(in the rows, 128 means zero)
Known rows, with every step that occurs
Y, B: [165 116 138 103 100 128 160  90  98 103  91 140  68  95 115 139  64 150
 146 106]
S, U, V, Y: [112 184 127 158 161 116 146 127 117 152 134 124 158 147 142 144 154 117
 137 140]
S, U, H: [175 145 143 117 135  96 113 134  93 198 179 129 124 209 126 154 113 130
 170 123]
U, V: [193 115 112 132 144 112 112 103  96 149 150 137 129 156 109 173 126 123
 119 117]
V, Y, U, S: [ 92  91 125 168 116 164 158 183 186  80  86 105 106 117 127  80  98 160
 106 186]
U, S, B, Y, H: [111  70 194  96 119 144 109 157 152 105 133 126 141  98 146 109 149 128
  88 188]
B, Y, S: [105  80 106 127 112 179 122 128 104  78 103 147  95  69 149 131  62 134
 142 153]
B, Y, U, H: [131 143 128 182  99 160  80 141 174 127 153 106 107 123 117 119 127 146
 116 198]
V, Y: [105 115  78 152 140 136 132 119 120 142  96 131 130  93 132 123  69 106
 114 107]
V, Y, H, U, S: [ 94 109  83 116 159 163 113 169 196 111  87  84 176 120  77  76 130 122
  71  86]
H, U, V, Y: [115 169  52 169 150 120  87 106 144 147 126 109 203 107  83 135 134  98
  91  70]
S, B, Y, H, U: [ 97 156 122 118 129 107 102 115 161 161 131 107 185  85  88  95 139  72
 100 103]
H, U, V: [173 153  71 139 152 104  91  95 115 159 158 125 182 151  68 143 125 103
 119  62]
V, Y, U: [ 91 146  95 181 121 138 168 152 178 114  78  99  98 102 112  91  87 124
 130 157]
U, S, B: [157  51 170  94 107  96 134 147  89 137 151 157 130 137 144 135  95 138
 133 146]
B, S, Y: [126  85 132 124 124 139 139 118  93 126 151 182 103 101 191  95 128 133
 142 119]
S, Y, H, U: [140 140 107 111 132 128 178 114 161 164 125 111 154 122  95  97 151  76
 142  59]
B, S, Y, U, V: [128 135 163 160 111 146 145 134 155  95 153 149  93 135 174 103 210 156
 129 176]
U, S: [169  46 125 111 138 139 124 151  98 115 141 144 113 145 130 119  71 150
 123 137]
S, Y, H: [154 102 137 104 130 145 191 124 144 149 119 128 105 125 138 125 147  94
 148 115]
S, Y: [154  98 125 129 115 129 190 108 100 156 140 164 113 105 160 130 108 104
 166 114]
H, U, V, Y, B: [108 193  88 147 119 135 114  76 154  92  90 110 165  69  78 141 139 127
  86  64]

Rows
[160 146 154 176 105 138 195 124 158 124 140 126 106 136 138 143 185 125
 158 170] | S, Y, U, V
[ 80 113 124  99 133 116 116 170 184 132 106  94 195 113  93  96 147 105
  82  98] | V, Y, H, U, S, B
[118 178 138 130 134 109  74 108 164 151 155 103 205 106  84 133 202  82
  79 120] | S, B, Y, H, U, V
[125 133 150 111 162 100 123 143  85 148 156 159 107 170 164  76 102 144
 166 126] | B, S, U
[ 72  91 115 109  92 115 160 132 105 109  75 142 108  78 156 170  86 119
 145 125] | V, Y, S, B
[110 137 147 120 104 158  97 140 104 124 155 133 112 143 158 154 117 148
 167 174] | B, Y, S, U, H
[141 161 188  92 103 114  82 119 103 114 153 149  69 170 156 129 141 184
 143 130] | Y, B, S, U, H
[135  73 140  75  92  93 165 126  76 122 111 149  92 120 142 177  76 126
 173 119] | Y, S, B
[174 162 148 133 162  99 145 117  87 171 164 136 141 193 126 153 137 124
 173 132] | S, U, V
[129 143 104 130 163 148 109 132 169 126  95  94 137 136 106 161 177 109
  71 126] | U, V, Y, H
[109 113  85 128 123 160 122 122 119  76  81 122 115 103 137 189 134 140
 115 125] | U, V, Y, S
[113 191 146 126 174 125 145 143 164 150 106  92 145 170 117 144 195 106
 115 141] | S, U, V, Y, H
[ 76 177 164 115 109 133  80 122 130 101 124 138 100 123 174 123 148 184
 112 136] | V, Y, B, S, U, H
[151 137 146  96 135 118 166 136  80 116 133 136 107 192 136 177 133 143
 189 134] | Y, S, U, V
[117 156 185  93 120 115 143 117  91  88 120 162  72 138 162  82 103 167
 162 127] | Y, B, S, U
[129 134  86 161 146 138 109 115 130 135 120 125 144 111 124 167 138 118
  96 122] | U, V, Y
[178 151 135 162 126 123 141 132 149 118 131 112 100 167  94 147 144 140
 132 161] | Y, U, V
[ 91  99 139 133 108 114  89 132 128 124 172 142 200  74 126  80 110 115
 104 133] | H, U, S, B, Y
[144 139 151 110 145 102  62 143  92 165 190 147 113 208 156 119 138 157
 146 135] | B, S, U, H
